Each row comes from the steps of one walk. Every step used is in the known rows, and no mark comes twice. Write the walk behind each row, first mark first.
In the rows, zero is written as 128.
Known rows:
U N D: [103 136 149 106 112  69 145 130 127  97 122 150 143 150  73  84 152  77
 136 149 132  90 152 102 169 129 156]
C B U T: [102 141 114 131 126  97 125  69 141  86 102 143  75 154 114  57 131 144
 144 140 141 195 127 113 164 113 145]
W T C: [122 111 148 118 130 130 129  96 125 104  98 133 158 146  60  64 137 132
 143 145 131 124 142  81 147 105 123]
B C: [ 87 129 144 116 129 106 127 111 113  91 117 129 132 152  99  78 146  80
 120 147 141 143 147 103 149 138 137]
W T: [113  93 146 120 127 132 140  98 121 115 110 139 146 144 104 113 131 142
 147 141 132  90 139 113 141 104 132]
B D: [111 149 153 136 121  92 155 100 124 103 115 145 150 145 107 127 151 122
 122 146 139 108 161  98 154 124 144]
W T D N: [ 73 114 148 126 112 128 131 105 111 108 105 154 155 147  83 138 145 123
 155 152 142  61 147  90 162  99 135]
L T C B U: [ 93 179 113 113 114 140 126  85 113  76  84 143  92 156  81  21 144 125
 138 153 141 199 137  67 171  90 135]
T D N: [ 75 148 155 120 114 117 130 115 112  98 107 145 148 149  78 141 152 101
 147 154 145  87 150  84 171 126 142]
L T C: [134 164 140 103 117 155 132 111 123  94  99 120 152 148  64  46 154 103
 141 151 130 137 146  62 161 115 124]
N D T C: [112 134 143 116 120  81 152 119 131  91 113 154 167 153   8  55 145  89
 131 161 127  80 150  85 159  86 132]
B U T: [120 140 117 128 120 122 118  83 146  93 109 133 119 145 104  77 139 130
 142 139 134 154 121 115 162 110 136]
T W: [102 119 167 114 132 149 124 101 130 110 106 139 144 145  96 110 136  91
 160 149 129 125 129 115 142 122 138]
T L: [166 127 155 114 119  86 147  96 134 105 120 119 142 150  65 109 131 154
 150 143 139 131 137 108 146 140 132]
L T D: [111 153 134 115 106 140 156 106 118  97 111 136 158 148  86 108 150 104
 149 156 133 110 148  80 160 106 138]
W T D: [ 99  98 140 131 117 117 153  91 119 107 110 150 167 145  83 128 134 133
 151 151 134  97 143  97 146  95 137]
U B D: [107 167 145 132 123  45 171  99 111  99 122 161 151 150 120 112 147 100
 141 149 139 135 145  96 145 137 149]
U N D T C B: [ 86 158 138 108 116  29 155 116 133  85 115 171 120 162   4   4 147  86
 137 157 139 131 160  66 173  99 151]
C B U: [ 73 139 126 126 125 106 132  82 110  87  97 152  78 153 114  91 128 143
 136 146 147 179 132 110 159 106 151]
L T C B D: [115 190 137 128 117 100 154  90 122  85  95 145 119 158  82  35 159 118
 127 156 141 168 170  51 168 112 137]
C B D N: [ 69 166 158 134 122  79 140 101 112  96 104 160  96 155 119 115 154 124
 128 149 153 114 170  89 172 130 150]
U N D T: [ 97 138 141 107 109  61 160 130 135 103 134 167 151 150  35  73 149  83
 139 151 133  56 152 101 165  93 151]
U B C N D: [ 53 150 128 112 130  10 160 137 102  75 124 172 116 164 111  63 135  57
 119 164 140 141 136 124 159 129 150]
L T: [127 145 140 105 115 158 143 112 120 104 110 128 136 146 106  93 147 115
 145 147 131 105 144  95 155 113 133]
N D: [113 113 150 117 120  95 147 120 120  96 113 142 146 153  92 112 142  96
 131 156 127  80 148 120 156 117 145]
N D T L: [157 117 143 115 107  43 171 110 141 103 131 149 158 156  18  94 132 130
 145 157 132  61 142 120 149  94 133]
C T: [105 113 150 133 114 148 133 113 114 114 109 134 132 144 129  99 133 165
 149 141 138 103 135 126 158 110 135]
L T D N: [ 84 168 141 109 101 151 134 119 111  97 106 141 148 149  86 119 161  92
 153 158 140  75 151  73 176 111 136]
U B: [111 143 146 111 131  74 153 106 107 101 120 147 137 151 111 103 133  98
 159 147 135 145 126 105 141 142 145]

Which walk is each row?
[130 132 138 113 114  25 181 125 145  99 131 165 131 155  28  98 120 155
 132 160 140  66 141 129 162  84 135]	C N D T L
[ 79 163 118 133 106 116 109  90 137  86 103 147 129 148  83 103 153 107
 149 149 143 122 129  92 183 106 138]	B U T D N
[127 158 118 127 123 120 108  81 149  83  97 126 133 147  61  30 145 117
 138 143 133 186 124  82 168 112 127]	B U T C
[ 92 108 164 132 117 175 117 106 123 119 102 142 140 143 124  91 131 138
 169 146 131 111 122 134 150 104 133]	C T W
[105 114 142 117 117  83 162 121 127 102 124 161 154 152  52 102 139 100
 135 157 129  47 147 118 152  84 141]	N D T
[118 166 138 106 123 128 138  97 119  87  93 131 107 158  73  23 145 117
 145 153 137 178 151  60 163 117 133]	L T C B
[ 95 135 140 118 124  54 158 106 127  84 106 166 123 164  18  34 138 101
 133 163 134 122 155  85 161  87 141]	N D T C B
[ 89 120 145 144 105 131 147 106 112 107 110 143 154 146 107 114 135 160
 151 151 140 106 139 110 164 104 141]	C T D
[157 116 151 130 105 111 141 102 127 114 115 122 138 147  95  91 126 195
 158 141 140 115 130 126 154 121 127]	C T L
[ 81 157 127 124 128 104 122  80 114  77  86 146  93 155  72  43 135 132
 131 149 145 214 135  78 166 108 142]	T C B U
[ 87 128 145 116 127  74 157 134 124  92 112 158 119 152  98 115 131 118
 119 158 136  86 147 131 168 108 147]	C N D
[ 72 136 134 131 118  85 136 115  92  97 121 149 130 155 141  46 137 103
 148 147 142 155 125 121 149 132 138]	U B C T
[ 95 120 160 114 127 139 139 103 138 116 117 156 152 145  56  99 133  99
 163 150 130  91 128 113 139  89 133]	D T W
[115 140 153 103 118 183 127 106 129 110 104 135 145 146 104  87 145  86
 166 152 125 112 131 102 148 106 131]	L T W
[ 60 122 135 145 105 115 134 111 105  94 113 141 150 152 109  76 144 114
 132 153 144 133 144 105 163 111 138]	B C T D
[ 90 158 141 113 133  88 155 120 136  96 112 158 131 147  23  59 130 139
 126 152 142 121 143  80 165  89 127]	D T C N
[ 96 124 142 117 136 109 139 111 129 100  99 149 133 146  68  68 126 155
 130 148 139 130 140  89 159  96 125]	W T C N
[ 93 110 156 115 120 112 148 115 137 107 117 168 161 152  49  96 137  69
 155 162 123  55 135 127 145  77 139]	N D T W
[ 95 146 145 113 130  70 146 132 128  82 101 152 133 155  54  67 137 109
 115 162 134 121 150  98 174 110 139]	T C N D
[ 95 114 138 119 128  82 147 122 128  91  99 161 142 153  61  65 131 128
 122 160 131  94 147 104 165  83 131]	W T C N D
[ 56 162 131 110 138  38 152 124 103  84 124 160 108 157 121  67 131  83
 126 152 147 176 131 111 153 139 144]	U B C N
[ 77 185 159 132 125  76 129  99 116  86  91 153 107 159  76  67 160 115
 124 153 152 148 172  58 178 132 141]	T C B D N
[ 80 150 123 113 104  80 131 118 120  86 113 161 128 148  81  81 150  87
 128 149 137 110 138 107 176 102 157]	B U N D
[ 63 182 118 114 115  67 135  92 129  83 106 171  97 153  15   5 141 119
 139 145 150 186 139  56 175  85 147]	D T C B U N
[ 64 110 154 132 118 158 106 110 115 106 106 140 137 151 127  53 139  94
 149 149 137 137 127 130 149 111 130]	B C T W
[ 86 163 152 131 122  59 171  94 129 110 127 187 166 149  79  95 141  75
 165 156 133 108 131 103 135  97 142]	U B D T W
[ 60 129 148 130 120 113 121 109 101 103 115 156 138 155 139  39 134  74
 170 152 136 165 112 129 141 124 136]	U B C T W
